Every row comes from one small tree of marks. The marks that hang from a mark follow it in brackets, in the order of their numbers. Every link used is in the known rows. Which tree was each row made from?
Known rows:
k604{k392{k367 k671 k855}}: [-27.1   1.3   0.5 -38.7  46.5  -1.9   2.5 -16.1   8.6 -10.9  10.5  26.3
   8.7 -19.6  -6.0   9.4  -7.9  -2.7  41.7  11.0]
k604{k392{k367 k855}}: [-10.3   5.3   2.3 -26.6  55.0  -5.7  -5.9 -11.0   8.6 -12.3   7.9  25.3
   1.8  -4.4 -12.6   4.6  -5.3  -4.1  18.3  15.7]
k671{k392{k367 k604 k855}}: [-42.3   3.7   0.8  -0.1   3.9  -5.1   4.2 -35.3  15.1  -3.4  -2.4  24.1
  -2.1  -3.0 -31.7 -14.1  -9.3  -8.5  20.8   1.1]
k392{k604}: [-27.8   4.0   2.8   4.2 -22.8  -0.3   9.6 -21.2   3.8  -7.8   2.4  13.4
  -2.2  -2.9  -0.4 -12.7  -5.8  10.4  13.4  10.3]
k685{k671}: [-13.7   2.9   0.8  -8.0  30.5   0.2  16.9  -4.1  -3.9   2.6  -2.7  -0.3
  17.8  -4.1  -2.7 -12.5  -4.8   1.6  18.4 -54.1]
k367{k392{k604 k671 k855}}: [-47.8 -10.6   0.3 -26.9 -42.6  10.8  16.0   5.2   8.4  -4.5  39.5  19.7
   2.6 -19.7  -1.5 -19.6 -15.2  12.2  39.9  42.5]
k685{k118 k671{k392{k367 k604 k855}}}: [-39.9   5.1   1.9 -15.9  66.4   5.9  11.9 -18.1  17.6  -6.5  22.9  16.0
  26.6  -0.7 -29.1  -8.6 -16.8   7.3  39.8 -65.9]
k118{k392 k685{k671}}: [  2.8  -1.7   8.9  -1.7  49.4 -12.1  18.8  13.1  -4.1  -9.6  11.5  -2.6
  10.7 -17.6 -21.1 -32.1   2.1  17.6  23.7 -40.9]
k604{k392{k367 k671}}: [-26.9   4.6   1.5 -23.1  42.2   2.5   0.0 -18.4   6.4 -16.2  20.4  19.5
   6.1 -13.1   0.4  15.3  -8.4   7.1  48.5  15.6]
k118{k392}: [  5.6   1.1   6.8   2.9   8.7  -6.3   6.2   1.2   3.2  -2.9  19.3  -6.7
   4.2 -18.9  -8.3 -13.2   2.2  18.3  -4.4  -6.3]
k855{k392{k367 k604 k671}}: [-35.8  -3.9   8.5 -12.3   9.6   3.5  14.8 -51.0  12.2  -8.4  20.5  29.9
  13.8 -18.4   1.2  -9.7 -11.1   2.8  57.7  -8.8]
k367{k392}: [-11.7  -7.1   1.0  -1.8 -23.1  11.7  -2.0  22.7   3.2  -6.1  44.8   2.9
  -5.4   3.7  -1.0  -9.2  -8.9  12.5  13.0  45.4]
k685{k118 k671}: [-10.0   2.3   1.5 -15.6  62.4   9.4   8.6   6.2   7.2  -4.4  24.4  -1.0
  28.2   0.8  -6.5   0.9 -10.4  13.2  25.4 -66.4]
k671{k392{k367}}: [-22.7   3.7  -0.1  12.1  14.3  -0.4  -5.1 -22.4  10.4  -3.3   5.9   8.5
  -3.1   6.0 -26.0   1.5  -6.0  -7.1  18.4  -0.7]
k685{k671{k392{k367}}}: [-29.2   5.5   0.7   0.3  41.2   0.0  13.6 -19.2   3.5   0.5   1.3   5.6
  15.6  -0.3 -20.7 -11.8  -8.9  -3.4  31.2 -54.0]
k600{k855{k392{k367}}}: [ -4.4  -3.9   3.0  -3.0  53.2   4.3   4.9   6.1  10.5  -0.8   6.2  12.0
   2.6  -5.1  -4.3 -14.0 -18.2   0.4  22.1  -2.7]
k392{k367 k604 k671 k855}: [-43.5   4.9   0.0 -28.0  -7.4  -9.4  13.0 -37.7  11.3  -3.4  11.5  35.1
  -2.1 -38.5   8.8 -16.9 -14.9   5.2  65.4  -6.9]
k685{k118}: [  2.9  -0.7   0.7  -7.5  32.5   9.5  -8.5  10.3  10.9  -7.0  27.3  -1.3
  10.6   5.3  -3.6  13.2  -5.4  11.4   7.0 -14.3]
k855{k392{k604 k671}}: [-41.7 -11.0   7.8 -17.1  -3.8   9.5  23.2 -43.2   9.6  -4.4   8.1  21.9
  22.8 -15.1  -5.0  -8.1  -6.9  -0.5  38.3  -7.9]

Write each row's tree:
[ -3.8  -7.5   6.7  -7.8  20.6  -8.1  15.0  10.7  -1.1  -9.6  16.6  -1.4
   5.2 -30.7 -12.6 -18.9   2.8  18.2  34.6  -8.9]
k118{k392{k671} k685}
[-28.1 -13.6  -1.9 -29.8 -26.4  11.1   9.2  19.6   5.8   0.6  37.4  10.5
   3.6 -17.9  -1.0 -10.9 -11.2   5.8  30.7  35.0]
k367{k392{k671 k855}}
[-11.8   5.5  10.6  -9.2  51.5 -22.5  19.5  -7.9   3.4 -13.3  15.4  21.5
   2.7 -29.6 -21.5 -49.3  -5.7  19.2  45.5 -41.5]
k118{k392{k367 k604 k855} k685{k671}}
[-21.5  -7.4   4.0  -4.5  32.8   8.5  15.8   1.8  10.6  -2.1  -1.5  12.9
   7.9  -4.3  -9.0 -19.2 -18.0   2.7  15.6   5.3]
k600{k855{k392{k604}}}
[-29.4  -2.4   0.1 -21.3  66.4  10.3  13.2  -2.3  14.0   0.2  12.9   4.0
  34.3   3.1 -33.2  -0.8 -11.0  -1.0  19.8 -70.1]
k685{k118 k671{k392{k855}}}
[-25.9   5.1   1.2  -7.3  72.4   9.3   5.0  -9.3  14.1  -6.6  28.8   4.6
  26.0   5.2 -24.6   2.3 -14.3   8.0  37.7 -67.0]
k685{k118 k671{k392{k367}}}
[-20.1  10.7   2.4 -11.0   3.8 -15.2   0.8 -29.8  10.4  -6.1   6.4  33.8
 -11.6 -17.0  -0.7 -23.8 -11.1   2.4  31.1  -0.4]
k392{k367 k604 k855}
[  0.9  -2.9   6.3 -18.5  38.3 -18.4   9.2   4.7   3.4  -8.6  19.1  13.1
  -1.6 -40.3 -12.6 -27.0  -0.9  12.8  47.0 -16.4]
k118{k392{k367 k671 k855} k685}
[-18.5   0.0   8.3 -15.4  21.7 -18.8  16.2 -10.7   6.3 -14.3  21.2  22.3
  -2.9 -41.8 -13.3 -35.7  -4.9  19.7  56.5  -8.0]
k118{k392{k367 k604 k671 k855} k685}
[-16.4  -6.6   6.6 -15.7  25.4   4.0   8.0 -36.4   9.4  -3.1  19.6  20.2
  15.1 -16.0   1.5  -1.1  -6.9  -3.8  48.0 -17.1]
k855{k392{k367 k671}}
[-19.8   2.9   6.8 -22.4  62.3   2.1  19.5  -1.1  12.7  -6.3  31.7   5.0
  32.1 -18.1 -17.1 -19.0 -11.2  24.5  25.2 -69.5]
k685{k118{k392{k604 k855}} k671}
[ 17.7   0.4   8.0  -7.0  46.3 -22.7   0.9   9.6   3.1  -9.8  15.7  12.3
  -8.3 -24.5 -19.6 -31.9   1.9  10.9  22.6 -11.7]
k118{k392{k367 k855} k685}
[-15.0   1.3  -3.1 -32.2  14.1  -9.1   3.6 -16.4   7.0   3.9   7.8  21.6
   0.0 -35.1   9.1  -4.7  -9.1  -5.4  51.8 -17.2]
k392{k367 k671 k855}
[-50.9  -5.4  -0.9 -35.1 -28.0  -1.2  25.4 -25.6   7.4   2.5  -7.8  23.9
  11.0 -34.1   0.0 -14.9  -8.9   0.2  38.2  -3.4]
k392{k604 k671 k855}
[-32.3  -5.9  -0.2 -43.6  34.5   4.0  11.5  -7.9   6.2  -6.1  -2.2  18.4
  17.9 -16.6 -11.8  11.1  -3.7  -5.9  22.5  13.4]
k604{k392{k671 k855}}
[ -6.2   3.2   6.1 -13.4  69.6   5.2  12.9   7.9   9.4  -6.4  37.4  -6.1
  31.3 -12.6 -12.4  -8.4  -8.6  25.7  22.6 -71.8]
k685{k118{k392} k671}
[ -0.5   0.5   3.9 -21.7  46.0   0.6  -2.6   3.2  16.7  -7.1  45.0   4.7
  13.7 -25.6  -5.2   1.5  -8.0  21.7  29.1 -26.4]
k685{k118{k392{k367 k671 k855}}}
[-14.1   2.5   5.3 -18.9  35.5   0.3   2.0  -7.1  18.5 -10.8  45.2  11.4
  12.6 -27.5  -5.3  -4.1 -10.7  26.9  36.1 -21.1]
k685{k118{k392{k367 k604 k671 k855}}}
[-31.7  -6.9   1.8 -14.8 -34.9   6.6   7.5   9.8   8.1  -6.2  35.6  18.7
  -4.6  -4.4  -7.7 -24.1 -12.4  10.7  16.0  46.7]
k367{k392{k604 k855}}
[-43.5   9.7   1.5  -5.5 -14.6  -3.2   9.1 -40.8   7.8 -11.9  24.4  25.0
  -5.3 -29.8  17.5  -7.8 -15.5  18.3  75.0   1.1]
k392{k367 k604 k671}
[  6.6  -2.1   4.5 -16.4  42.0   2.0  -2.2  12.9  14.8  -5.5  33.4  -0.9
  15.4 -13.0 -14.0  -0.3  -3.5  17.8  -1.1 -22.0]
k685{k118{k392{k855}}}
[-15.7  -6.7   1.9 -11.0  46.5   7.0  10.9   2.6  10.7   0.1   9.0  12.3
   7.5 -15.5   0.0 -10.6 -19.8   1.6  38.6  -4.7]
k600{k855{k392{k367 k671}}}
[-30.0  -4.7   3.4  -8.8  36.0   7.0  15.8  -8.4  12.5  -3.7   9.9  18.3
   6.1 -17.3  -0.2 -16.3 -22.7   6.9  45.0   0.5]
k600{k855{k392{k367 k604 k671}}}
[-16.7  -4.5   1.8  -1.1  40.1  -2.8  14.4   4.8  -3.4  -6.2 -11.1   5.1
   9.5   5.9 -29.1 -17.7  -1.0  -5.6  27.2 -33.6]
k118{k685{k671{k392}}}
[-42.4   6.4   1.8  14.9  -0.5  -0.7   1.5 -37.2  12.9  -8.6   7.6  17.6
  -4.2   3.2 -26.8  -7.5  -9.7   0.7  27.4   6.8]
k671{k392{k367 k604}}
